What can hang from each mark:
Z_694: Z_82 Z_263 Z_282 Z_599
Z_827: Z_34
Z_92: Z_156 Z_215
Z_599: Z_694 Z_753
Z_156: Z_753
Z_753: Z_599 Z_827
Z_215: Z_753
Z_263: Z_532
Z_34: Z_263
Z_82: Z_694
Z_282: Z_753

(in the rows, 128 means zero)
Known rows, with every way that one mark hangs from another:
[Z_599 [Z_694 Z_82 Z_263] [Z_753 Z_827]]: [132  93 179 126  99 133 120 180 128 157 152 118 145 169 137 126 137 168
 101 130 124 116 111 152 134 204]
[Z_827 Z_34]: [121 118 123 120 147 132 173 104 141 156 142 156 112  84 114 135 140 134
 130 147 155 153 126 116  92 104]
[Z_827 [Z_34 Z_263]]: [136  98 121 131 138 145 155  93 161 115 136 172 102  88 129 123 167 117
 107 141 150 146 119 128  87 139]
[Z_156 [Z_753 [Z_827 Z_34]]]: [ 69 158  75 129 134 140 154 108 106 128 114 142  94 113 119 117 103 151
 161 123 156 102  96 108 123 109]
[Z_599 Z_694]: [131  90 189 127 160  86 149 151 129 179 179 167 126 127 119 153 182 124
 124 161 138 120 127 134  95 120]
[Z_599 [Z_694 Z_82]]: [156  79 181 118 165 124 133 175 139 189 188 157 126 140 117 162 143 146
 121 174 138 141 138 142 114 134]
[Z_215 [Z_753 Z_827]]: [ 91 158 137 118 141  92 130  88  60 139 125 125 126 117 150 123 164 115
 142 140 101 128 155 123 100 117]
[Z_753 [Z_599 Z_694] [Z_827 [Z_34 [Z_263 Z_532]]]]: [125  85  95  95  89  92 103 124 154  96  80 154 112 123 156 116 130 148
 118  95 140  64  89 137  94  92]
[Z_827 [Z_34 [Z_263 Z_532]]]: [144  77 110 118 124 109 152 122 180 102 126 157 111 114 135 151 166 125
 108 122 156 129 146 128  76 113]
[Z_82 [Z_694 Z_282]]: [164 145 152 102 187 152 163 106 131 175 190 124 117  98  92 151 107  88
 111 153  95 176 165 127 131 121]
[Z_92 Z_156 Z_215]: [159 177 144 185 166  86 146 131 131 103 147  96 141  88  67 155 170  81
 155 168  89 120 147 129 110  57]
[Z_599 [Z_694 Z_263 Z_282]]: [150 101 185 149 130 138 168 162 165 162 186 155 129 147 149 126 150 127
  97 150 134 162 146 139 149 172]
[Z_282 Z_753]: [109 144 170 123 148  76 109 118  98 140 154 120 158 141 113 150 168 116
 146 156 140 155 153 112 117 125]
[Z_694 Z_82 Z_282 [Z_599 [Z_753 Z_827]]]: [158 153 125 146  98 203 137 156 119 169 180  90 132 156 137 132  86 128
  84 108 105 163 162 135 162 198]
[Z_599 [Z_694 Z_82] [Z_753 [Z_827 [Z_34 [Z_263 Z_532]]]]]: [133  37 121  93 105 133 130 174 160 146 114 126 125 172 116 151 147 176
  93 124 141  98  89 159 109 172]
[Z_282 [Z_753 [Z_599 [Z_694 Z_263]] [Z_827 Z_34]]]: [ 80 145 119 107  91 110  87 110 120 112  70 133 148 144 149 103 115 152
 147 121 148 122  89 113 149 126]
[Z_82 Z_694]: [152 139 162  96 193 114 145 104 115 165 178 132 119  89  93 162 135  86
 125 151 102 150 159 121  95 102]
[Z_156 [Z_753 [Z_599 [Z_694 Z_282]] [Z_827 Z_34]]]: [ 83 137  79 127 133 158 143 119 112 139 104 148  95 122 121  94  76 161
 165 109 164  90  64 116 156 109]
[Z_92 Z_215]: [167 152 171 172 155  81 134 125 128 134 170 118 135 100  97 130 152 104
 150 158 113 117 159 108 101  90]
[Z_282 [Z_753 [Z_599 Z_694] [Z_827 [Z_34 [Z_263 Z_532]]]]]: [ 96 101 101  89  91  76  73 122 132  91  62 134 143 162 141 132 141 146
 138 108 150  93  96 128 118 106]
[Z_753 [Z_599 [Z_694 Z_263]]]: [146 104 192 149 128  89 112 140 129 130 149 161 139 115 153 104 144 124
 135 116 147 107 135 123 111 121]
[Z_753 [Z_599 [Z_694 Z_82 [Z_263 Z_532] Z_282]] Z_827]: [166 116 136 113  79 119 100 179 152 118 132 116 130 169 170 123  55 167
 115 103 117 103 149 139 159 128]

Rows:
[116 100 107 107 102 127 105  97 140 105  87 171 107  98 152  93 137 140
 119 108 135  81  64 136 106 113]
[Z_753 [Z_599 Z_694] [Z_827 [Z_34 Z_263]]]
[ 95 121  76 135 125 171 129 115 130 109  99 159  94 123 131  85 101 147
 143 100 159  83  60 126 157 139]
[Z_156 [Z_753 [Z_599 [Z_694 Z_282]] [Z_827 [Z_34 Z_263]]]]
[133 152 155 176 196  81 121 125  85 110 103 110 151  92  82 132 188  83
 181 159  96 111 131 136 114  51]
[Z_92 Z_156 [Z_215 [Z_753 [Z_599 Z_694]]]]
[160 144 150 127 168 182 164 120 117 184 189 111 132 122  94 149 124  69
  93 112  98 180 169 122 136 168]
[Z_82 [Z_694 Z_282 [Z_599 Z_753]]]
[ 82 147  97 104  99 120 103  82 122  98  94 127 133 132 134 123 152 130
 121 140 133 139 103 123 126 150]
[Z_282 [Z_753 [Z_827 [Z_34 Z_263]]]]
[109 178  78 165 151 131 141  81 117  63  66 102 121  83  96 129 186  85
 144 159  79 127 114 142 118  88]
[Z_92 Z_156 [Z_215 [Z_753 [Z_827 [Z_34 Z_263]]]]]
[133 171 102 114  82 196 100 122 141 106 103  97 142 148 155  98  29 164
 125 123 136 185 137 120 208 173]
[Z_694 Z_82 Z_263 [Z_282 [Z_753 Z_599 [Z_827 Z_34]]]]
[138 193 136  96 127 145  95  91 114 112 124  94 145 130 132 115  65 101
 124 116  91 163 152 116 178 147]
[Z_82 [Z_694 Z_263 [Z_282 [Z_753 Z_599 Z_827]]]]
[ 99 176  68 174 152 125 128 129 118  88  68 107 115  96  67 119 116 125
 193 134 124  63  61 122 144  40]
[Z_92 [Z_156 [Z_753 [Z_599 Z_694] [Z_827 Z_34]]] Z_215]
[174 136 121 154  53 180 138 198 159 121 162  77 146 202 175 145  69 134
  75  71 113 162 209 133 167 211]
[Z_694 Z_82 [Z_263 Z_532] Z_282 [Z_599 [Z_753 Z_827]]]
[100  73 133 112  81  96 155 171 155 136  99 125 139 173 137 132 155 170
 108 100 150 101 103 143 106 160]
[Z_599 [Z_694 [Z_263 Z_532]] [Z_753 [Z_827 Z_34]]]
[164  87 194 136 140 136 133 179 159 163 181 157 129 147 145 147 135 146
 105 157 141 151 150 142 130 168]
[Z_599 [Z_694 Z_82 Z_263]]
[120 139  82 104  83 117  96 104 140  81  89 104 141 148 144 117 102 135
 124 102 133 129 130 123 149 122]
[Z_694 [Z_282 [Z_753 Z_599 [Z_827 [Z_34 [Z_263 Z_532]]]]]]
[100 130  67 131 106 109 108 114 121  61  77 134 100 124 144 104 100 145
 164  77 163  57 108 109 108  95]
[Z_156 [Z_753 Z_599 [Z_827 [Z_34 [Z_263 Z_532]]]]]
[139 185 109 128  99 197 106 141 121 152 160  92 145 178 146 155  70 123
  99 133 102 194 176 123 192 176]
[Z_694 Z_82 [Z_282 [Z_753 Z_827]] Z_599]
[ 97 119 114 105 129 158 115 115  98 137  79 144 121 119 164  97 103 157
 146 123 133 136 116 129 137 134]
[Z_215 [Z_753 [Z_599 [Z_694 Z_82 Z_263]] [Z_827 Z_34]]]
[140 181 141 185 192  78 120 102  77  89 102  90 151  76  85 123 175  73
 184 148  96 117 153 122 110  46]
[Z_92 Z_156 [Z_215 [Z_753 Z_599]]]
[135 119  81 143  71 174 160 136 159 115 132 112 125 157 150 129 135 111
  73  70 123 140 147 132 129 183]
[Z_694 Z_282 [Z_599 [Z_753 [Z_827 [Z_34 [Z_263 Z_532]]]]]]
[142 101 169 125 186 142 123 133  84 177 147 141 136 126 133 120 132 132
 147 147 131 157 153 135 139 132]
[Z_215 [Z_753 [Z_599 [Z_694 Z_82 Z_282]]]]
